Every row comes from one small tree of marks. The marks that hang from a mark follow it in brackets, in alphabetical order. Every link used is in the known rows. Which tree was each row made from?
In the rows, 128 means zero.
Known rows
zimul[bulos[budi pakul] vopu]: [140  92 135 101 112  73 179  94 117 137  89 118  74  83  75 130  98]
bulos[budi[pakul vopu] zimul]: [149 145 130 100 100 108 105  71 101 158 106 136  89 120  88 100 118]
budi[bulos[zimul] vopu]: [137  81  93  89  79 114 130  58 114 167 122 136  92 110 127  65 144]
pakul[bulos[budi]]: [149 128 145 103  87 113 166  90 115 148  95 116  70 110 106 127 114]
bulos[vopu]: [143 131 126  95 112 113 188  97 134 156 122 136 120 128 104 107 134]
pakul[bulos]: [145 107 132  94  92 124 168  86 118 153 116 126  74 102 126 106 126]
bulos[budi[pakul] zimul[vopu]]: [161 140 143  79  92 103 132  91  97 153  96 133  76 125  73 119  92]
kosa[bulos]: [153 102 118 101 101 133 160  82 123 151 131 154  73  95 101 104 129]
bulos[pakul vopu zimul]: [149 115 113  75  98 112 180  68 117 141 127 135 125 111 104 113 101]
pakul[bulos[budi vopu zimul]]: [151 114 136  80  69  99 177  88 105 147 106 129  85 133  94 138  99]
budi[pakul vopu]: [134 140 122 110 126 116 121  92 118 160 123 136 104 108 110  78 147]
zimul[bulos[budi vopu]]: [141 107 132 104 104  75 185  99 131 154 101 134  90 126  70 136 115]
budi[bulos[vopu]]: [138 106 103  91  95 109 181 100 132 159 121 134 118 124 113  90 144]
zimul[bulos[pakul] vopu]: [135  72 123  94 115  84 181  89 122 140 110 126  81  75  94 110 106]
zimul[bulos[budi pakul vopu]]: [137 108 124 103 116  75 191  94 127 139 102 124 105  98  73 139 102]
kosa[bulos pakul]: [153 114 130  77  93 149 150  77 129 154 139 143  75  86  76  95 146]
kosa[bulos[budi pakul vopu zimul]]: [153 108 115  85  88 108 175  75 105 132 120 143  98 101  74 139  90]
kosa[bulos[budi vopu] pakul]: [150 134 139  82  95 123 173 100 127 144 123 136  93 108  47 128 141]
bulos[budi vopu]: [147 150 138 102 109 102 185 100 129 153 101 126 114 134  85 128 126]

Write each row's tree
[160 112 101  73  81 128 111  71 108 165 124 149  82 114 107  76 112]	budi[bulos[zimul] pakul]
[148  77 133  71  68 108 171  83 101 150 114 128  61 109 117 110 102]	pakul[bulos[zimul[vopu]]]
[151  92  93  74  80 128 148  52 113 150 119 133  97  87 121  83 106]	budi[bulos[pakul zimul]]
[158 113 129  72  77 125 126  78  98 154 125 144  69 110 112 104  96]	budi[pakul[bulos[zimul]]]
[155  99 124  57  75 133 162  72 119 152 147 155  92 109  62 109 128]	kosa[bulos[vopu zimul] pakul]
[150 115 127  67  81 110 150  98 100 149 131 145  92 123 104 114 100]	budi[pakul[bulos[vopu zimul]]]
[152 134 126  83  95 104 178  72 113 140 103 126 119 116  87 132  91]	bulos[budi pakul vopu zimul]
[146  94 125  71  72 108 179  83 110 151 126 138  91 127 114 118 108]	pakul[bulos[vopu zimul]]
[131 118 102 103 109 115 115  95 117 163 122 137  99 100 119  60 154]	budi[bulos pakul vopu]
[160 127 124  84  88 109 139  95  97 146 124 160  89 126  61 132  98]	kosa[bulos[budi[pakul] vopu zimul]]
[147  79 100  69  78 111 161  70 106 144 113 128  91  89 115  84 105]	budi[bulos[pakul zimul[vopu]]]
[131 139 126 119 120 107 155  75 120 140  99 111 110  89 108 106 132]	bulos[budi[vopu] pakul]
[147 110 129  83  77 128 121  57 110 153 124 139  68  94  64 103 142]	kosa[bulos[budi[vopu] zimul] pakul]
[141 129 106  86 108 111 151 114 121 158 124 141 118 123 101  86 136]	budi[bulos[vopu] pakul]
[157 135 131  83  84 104 172  78 117 156 104 135 106 142  82 131 106]	bulos[budi vopu zimul]
[158 119 134  62  71 124 160  78 116 149 126 143  86 117  44 128 121]	kosa[bulos[budi vopu zimul] pakul]
[150 142 155  80  79 129 156  86 122 150 103 109  70  98  80 117 129]	kosa[pakul[bulos[budi]]]
[140 103 110  95 115 118 189  95 121 133 138 144 115  88  95 118 120]	kosa[bulos[pakul vopu]]
[155 104 138  55  61 139 144  58 116 155 128 128  67  97  96 101 121]	kosa[pakul[bulos[zimul]]]
[139 160 136 118 124 109 117  96 113 157 102 126  96 113  92 100 136]	bulos[budi[pakul vopu]]
[155 120 133  82  94 105 167  72 103 138  93 116  90  99  86 125  86]	bulos[budi pakul zimul[vopu]]
